What can hang from each mark
vomale: zekil
resal: nugaf
nugaf: boma zekil
keba: zekil
zekil: fivulo keba nugaf tubasil vomale
fivulo: zekil
boma: nugaf

Each row was made from one small tree. The marks that hang from a mark follow it in brackets, in alphabetical order. Every link used is in the known rows. Write each row's tree.
Known rows
zekil[tubasil]: |  10.4 |  15.1 |  13.8 |   0.7 |  24.5 |  -7.6 |  34.3 |  -7.9 | -26.3 |   0.7 |  -4.5 | -37.1 |  14.7 |   7.1 |  -3.7 |  15.1 |  15.5 |   8.8 |  15.8 |  30.2 | -19.6 |
nugaf[boma zekil[fivulo keba tubasil vomale]]: |   3.5 |  34.2 |  13.7 |  11.6 |  17.5 | -18.4 |  69.6 | -12.4 |  -9.3 |  15.2 |  -4.3 | -37.7 |  19.1 |  21.6 | -38.2 |  46.4 |  36.7 |  -6.0 |  20.4 |  -7.8 | -13.9 |
resal[nugaf[boma zekil]]: |  -6.3 |   0.1 | -11.7 | -10.5 |  12.4 |  -7.7 |  31.6 |   8.3 |  -2.9 |  25.8 |   1.8 | -28.9 |  14.0 |  -1.6 | -12.8 |   3.9 |  -1.0 |   8.5 |  12.5 |   1.0 |  12.0 |
fivulo[zekil[keba]]: |  -2.4 |  34.9 |   2.5 |   4.1 |  33.4 |  -8.2 |  26.7 | -10.2 | -20.8 |  -3.3 |  -6.8 | -30.7 |  -2.8 |   4.4 |   0.7 |  12.5 |   2.4 |   1.0 |  18.8 |  26.3 |   2.8 |
boma[nugaf[zekil]]: |   0.4 |  30.6 |  -5.1 |  -1.8 |  14.0 |   1.2 |  13.1 | -12.7 | -16.7 |  19.3 | -10.1 | -25.7 |  23.7 |  20.1 |  -7.6 | -18.9 |  -4.1 |  11.8 |  16.1 |  -3.2 |  34.6 |
fivulo[zekil[tubasil]]: |   0.8 |  24.5 |  14.9 |   1.5 |  30.0 |  -5.9 |  39.2 |  -9.4 | -29.9 |  -7.1 |  -3.3 | -36.9 |  13.2 |  -9.8 |   3.0 |  21.4 |  10.0 |   6.3 |  13.9 |  53.6 | -15.6 |
boma[nugaf[zekil[vomale]]]: |   0.2 |  39.8 |   1.2 |   5.7 |  23.1 |   1.5 |  17.5 |  -9.8 | -15.9 |  19.5 |  -1.6 | -39.5 |  27.0 |  18.7 |  -2.4 |  -6.1 |   4.1 |   9.4 |  12.9 |  -3.3 |  27.6 |
boma[nugaf[zekil[fivulo keba]]]: |   3.0 |  39.5 |   3.1 |   1.2 |  20.6 |  -7.9 |  34.2 | -16.2 | -14.8 |  13.8 | -12.9 | -21.1 |  18.2 |  34.9 | -32.4 |  -1.9 |  14.9 |   9.3 |  18.5 | -26.0 |  31.7 |
boma[nugaf[zekil[keba tubasil vomale]]]: |  -2.2 |  42.1 |  11.5 |  15.2 |  23.4 | -12.0 |  40.6 | -27.2 | -25.6 |  23.6 | -13.2 | -53.5 |  22.7 |  33.7 | -14.5 |  16.4 |  24.1 |  13.4 |  13.4 |   0.0 |  12.3 |
vomale[zekil[keba nugaf[boma]]]: |   9.9 |  21.1 |  -3.1 |  14.1 |  25.6 | -14.9 |  31.3 |  -6.9 |   5.0 |   9.9 |  -4.2 | -38.4 | -16.0 |  27.1 | -28.0 |   5.2 |  26.2 |   2.2 |  28.6 | -25.3 |   5.7 |
nugaf[boma zekil[keba tubasil]]: |  -3.6 |  23.6 |  -2.8 |   5.2 |   7.6 | -18.4 |  49.5 | -21.2 | -10.6 |  22.1 | -17.4 | -32.9 |   9.9 |  20.7 | -24.8 |  22.7 |  16.2 |  -2.8 |  19.7 |   3.4 |  -4.2 |
vomale[zekil[tubasil]]: |  13.8 |   7.4 |  25.8 | -10.7 |  21.2 | -19.2 |  39.2 | -12.0 | -27.3 |  -5.2 | -12.6 | -31.6 |  11.3 |  13.5 | -15.5 |   4.8 |  27.5 |  15.2 |  11.5 |  18.1 | -16.4 |
vomale[zekil[keba tubasil]]: |  10.4 |  13.8 |  24.2 |  -6.7 |  23.9 | -26.6 |  45.2 | -23.1 | -27.6 |  -4.3 | -19.2 | -33.5 |   2.5 |  28.8 | -22.6 |  11.9 |  34.3 |  15.0 |  13.9 |   8.5 | -15.9 |
fivulo[zekil[keba nugaf[boma] tubasil vomale]]: |  -0.2 |  43.1 |   7.2 |  39.0 |  39.5 |  -5.6 |  51.9 |  -5.7 |  -6.2 |   9.7 |  10.3 | -65.6 |  -3.7 |   5.0 |  -7.3 |  51.4 |  30.0 |  -6.0 |  26.0 |  21.6 | -16.8 |
boma[nugaf[zekil[fivulo tubasil]]]: |   7.5 |  30.6 |  13.8 |   1.2 |  17.0 |  -8.0 |  44.6 | -12.0 | -23.5 |  13.8 |  -7.9 | -27.9 |  34.1 |  20.8 | -28.7 |   8.9 |  23.5 |  16.5 |  12.4 |  -0.8 |  15.7 |
zekil[fivulo nugaf tubasil vomale]: |  14.1 |  27.1 |  34.3 |  26.5 |  34.9 |  -5.2 |  49.8 |   3.5 | -19.3 |  -2.4 |  24.8 | -54.4 |  15.0 |  10.0 | -18.7 |  43.6 |  48.6 |   4.2 |  18.2 |   0.8 | -26.4 |
keba[zekil[fivulo nugaf[boma] tubasil vomale]]: |  21.2 |  28.4 |  17.8 |  30.8 |  50.7 |  -3.5 |  47.3 |   0.4 |  13.7 |  11.7 |  25.3 | -56.9 |   8.9 |  -9.7 | -15.8 |  46.1 |  29.9 |   2.5 |  25.1 |   1.8 | -24.3 |

Write each row's tree
|  11.1 |  19.3 |  -9.7 |  19.7 |  42.5 |   4.7 |  11.2 |  -2.8 |  21.8 |  18.3 |  16.1 | -45.1 |  -5.8 | -10.8 |   0.5 |   3.9 |  -5.0 |  -0.7 |  26.3 |  -2.2 |   1.6 | => keba[zekil[nugaf[boma]]]
|   1.2 |  32.4 | -12.0 |  22.6 |  32.0 |   7.3 |  25.8 |   7.6 |   6.1 |   6.9 |  14.1 | -40.4 |  -2.1 | -11.2 |  -0.5 |  15.7 |   1.3 |  -8.0 |  28.9 |  18.2 |   6.5 | => fivulo[zekil[nugaf[boma]]]
|  12.8 |  31.7 |  23.0 |  22.3 |  34.6 |   1.0 |  32.3 |   9.6 |  -7.3 |  -2.8 |  27.0 | -44.7 |   9.2 |   9.0 | -16.2 |  28.6 |  33.2 |   1.4 |  20.9 | -12.7 |  -9.8 | => zekil[fivulo nugaf vomale]
|   5.1 |  46.8 |  21.5 |  14.2 |  26.6 | -14.5 |  54.0 | -18.5 | -25.2 |  16.7 |  -8.2 | -44.5 |  27.4 |  34.9 | -30.6 |  27.6 |  37.3 |  12.5 |  14.9 | -11.9 |   9.0 | => boma[nugaf[zekil[fivulo keba tubasil vomale]]]
|  11.8 |  29.0 |  -1.7 |  28.4 |  50.0 |   4.3 |  13.8 |   0.6 |  22.6 |  18.4 |  23.6 | -56.8 |  -1.3 | -11.6 |   6.3 |  18.3 |   3.1 |  -1.8 |  25.8 |  -0.8 |  -4.9 | => keba[zekil[nugaf[boma] vomale]]
|  -3.7 |   9.3 |  -3.1 |  -5.9 |  17.0 | -17.1 |  50.9 |   3.4 |  -1.2 |  21.9 |  -0.4 | -20.9 |   5.9 |  14.0 | -40.5 |  20.7 |  17.8 |   5.9 |  16.9 | -21.8 |  10.5 | => resal[nugaf[boma zekil[fivulo keba]]]
|  12.3 |  25.3 |   7.8 |  31.0 |  31.7 |  -0.3 |  42.7 |   2.4 |  -3.8 |  14.1 |  14.9 | -62.9 |  10.2 |   5.8 |  -6.2 |  39.0 |  31.9 |  -0.7 |  27.5 |   9.5 | -22.5 | => zekil[nugaf[boma] tubasil vomale]
|  21.5 |  13.6 |  19.7 |  11.6 |  25.5 | -14.5 |  57.1 |   3.5 |  -2.6 |  -0.6 |   3.7 | -32.8 |   5.8 |  13.4 | -40.7 |  26.9 |  48.1 |   6.7 |  23.8 | -12.2 | -14.6 | => vomale[zekil[fivulo nugaf[boma] tubasil]]
|  12.7 |  25.5 |   7.2 |  27.2 |  30.4 | -10.0 |  57.3 |  -1.6 |  -2.8 |   8.0 |   5.6 | -43.5 |  -0.2 |  21.7 | -35.1 |  42.8 |  41.5 |  -2.7 |  33.2 | -13.2 | -18.0 | => zekil[fivulo keba nugaf[boma] tubasil]
|  17.6 |  21.9 |   7.9 |  22.4 |  26.9 |  -1.0 |  51.6 |   7.3 |  -3.3 |   5.9 |  12.0 | -40.6 |   8.9 |   7.3 | -27.7 |  35.4 |  36.3 |  -0.8 |  31.3 |  -2.4 | -19.3 | => zekil[fivulo nugaf[boma] tubasil]
|   8.3 |  39.2 |  24.3 |  10.0 |  24.6 |  -7.3 |  49.2 | -10.3 | -22.7 |  12.5 |   0.3 | -39.3 |  39.0 |  22.2 | -23.4 |  21.1 |  31.4 |  14.4 |  11.3 |   0.4 |   8.1 | => boma[nugaf[zekil[fivulo tubasil vomale]]]
|  -3.2 |  27.7 | -13.8 |   2.4 |   9.8 | -11.3 |  31.9 | -15.8 |   0.8 |  23.4 | -15.4 | -24.1 |   3.9 |  20.5 | -19.8 |   6.9 |   1.9 |  -7.8 |  22.0 | -10.7 |  12.8 | => nugaf[boma zekil[keba]]
|   4.7 |  20.3 |  26.1 |  -2.6 |   8.6 | -13.6 |  52.3 | -13.8 | -25.1 |   4.5 |  -2.6 | -21.2 |  25.9 |  10.2 | -28.9 |  19.5 |  28.4 |   3.0 |   8.2 |   3.8 |  -7.9 | => nugaf[zekil[fivulo tubasil]]
|  14.7 |  36.7 |  15.7 |  36.2 |  37.5 |  -9.1 |  61.4 |   1.2 |  -3.6 |   8.6 |  14.4 | -56.9 |   2.1 |  19.8 | -32.3 |  55.7 |  49.9 |  -2.3 |  34.0 | -12.1 | -24.5 | => zekil[fivulo keba nugaf[boma] tubasil vomale]
|  -2.1 |  37.2 |  24.7 |  31.0 |  38.7 |   0.4 |  39.1 |  -4.2 | -21.2 |  -0.5 |  21.7 | -65.3 |   9.3 |  -5.2 |   4.5 |  40.1 |  30.2 |   3.4 |  13.7 |  36.2 | -16.9 | => fivulo[zekil[nugaf tubasil vomale]]
|   0.2 |   8.7 |   7.1 |  -4.2 |  23.6 |  -9.2 |  48.3 |  15.2 |  -2.5 |  20.0 |  13.6 | -32.6 |  21.5 |   0.4 | -24.5 |  27.1 |  16.6 |   5.1 |  11.7 |  -7.9 |   3.6 | => resal[nugaf[boma zekil[fivulo vomale]]]
|  11.5 |  19.2 |  -1.1 |  23.9 |  24.6 |  -0.4 |  36.8 |   1.5 |  -3.2 |  12.8 |   8.5 | -50.9 |   5.7 |   6.1 | -10.3 |  25.1 |  22.6 |   0.2 |  29.7 |   9.1 | -15.4 | => zekil[nugaf[boma] tubasil]
|  -2.0 |  31.6 |   6.0 |  12.9 |  15.1 | -17.1 |  54.9 | -18.4 | -11.3 |  22.3 | -10.4 | -46.7 |  14.3 |  20.0 | -18.7 |  36.6 |  23.8 |  -5.2 |  18.7 |   3.8 | -10.8 | => nugaf[boma zekil[keba tubasil vomale]]
|  14.3 |  21.2 |  24.9 |   8.7 |  47.9 |  -9.6 |  29.2 | -13.5 | -11.3 |   6.6 |   7.6 | -53.8 |  14.8 |  -9.2 |  11.2 |  23.6 |  10.6 |  11.4 |   9.6 |  34.4 | -25.1 | => keba[zekil[tubasil vomale]]
|   4.3 |  28.7 |  34.2 |   3.9 |  14.5 | -12.3 |  56.0 | -11.6 | -25.5 |   5.2 |   5.9 | -34.9 |  30.8 |  10.2 | -25.8 |  33.5 |  34.7 |   2.8 |   6.0 |   6.1 | -15.3 | => nugaf[zekil[fivulo tubasil vomale]]
|   4.6 |  38.6 |   5.6 |   8.7 |  20.4 | -14.3 |  49.8 |  -7.1 |   1.5 |  13.9 |  -2.6 | -28.2 |  12.8 |  20.1 | -33.3 |  30.6 |  22.5 | -10.2 |  23.1 | -23.1 |   3.3 | => nugaf[boma zekil[fivulo keba vomale]]
|  -6.2 |  33.8 |  15.3 |  26.8 |  31.5 |  -6.7 |  41.9 | -16.1 | -22.8 |   0.1 |   8.1 | -53.9 |  -5.2 |   9.0 |  -9.2 |  32.2 |  27.6 |   3.5 |  18.0 |  21.7 | -10.9 | => fivulo[zekil[keba nugaf tubasil]]
|  14.3 |  21.1 |  35.1 |  12.4 |  25.5 | -23.1 |  55.7 | -13.9 | -20.4 |  -7.0 |   1.8 | -38.3 |  -1.7 |  32.2 | -42.6 |  28.8 |  58.6 |  12.9 |  15.7 | -20.8 | -15.8 | => vomale[zekil[fivulo keba nugaf tubasil]]
|  19.9 |  31.3 |   8.6 |  27.7 |  53.5 |   1.3 |  27.8 |   8.6 |  22.9 |  12.2 |  27.3 | -47.4 |   5.2 | -11.5 | -11.5 |  30.1 |  16.0 |  -2.3 |  28.0 | -11.0 |  -7.9 | => keba[zekil[fivulo nugaf[boma] vomale]]
|   8.4 |  29.7 |   6.9 |   4.9 |  17.8 |  -7.0 |  44.3 |   3.3 |   2.9 |  12.6 |   3.8 | -24.4 |  22.9 |   5.7 | -24.3 |  24.0 |  15.1 |  -8.9 |  20.2 |  -9.8 |   3.1 | => nugaf[boma zekil[fivulo vomale]]
|  -8.3 |   8.1 |  -3.0 |  -3.7 |  19.8 |  -8.6 |  35.0 |   8.7 |  -2.7 |  25.8 |   7.6 | -41.9 |  17.1 |  -0.2 |  -7.6 |  15.2 |   5.6 |   5.2 |  10.5 |   3.1 |   7.0 | => resal[nugaf[boma zekil[vomale]]]
|   0.2 |   2.1 |  -1.7 | -11.3 |  16.6 |  -8.7 |  45.5 |  14.5 |  -1.7 |  18.4 |   6.2 | -18.5 |  17.0 |   0.9 | -29.8 |  15.6 |   9.9 |   8.4 |  13.9 |  -9.2 |   9.0 | => resal[nugaf[boma zekil[fivulo]]]
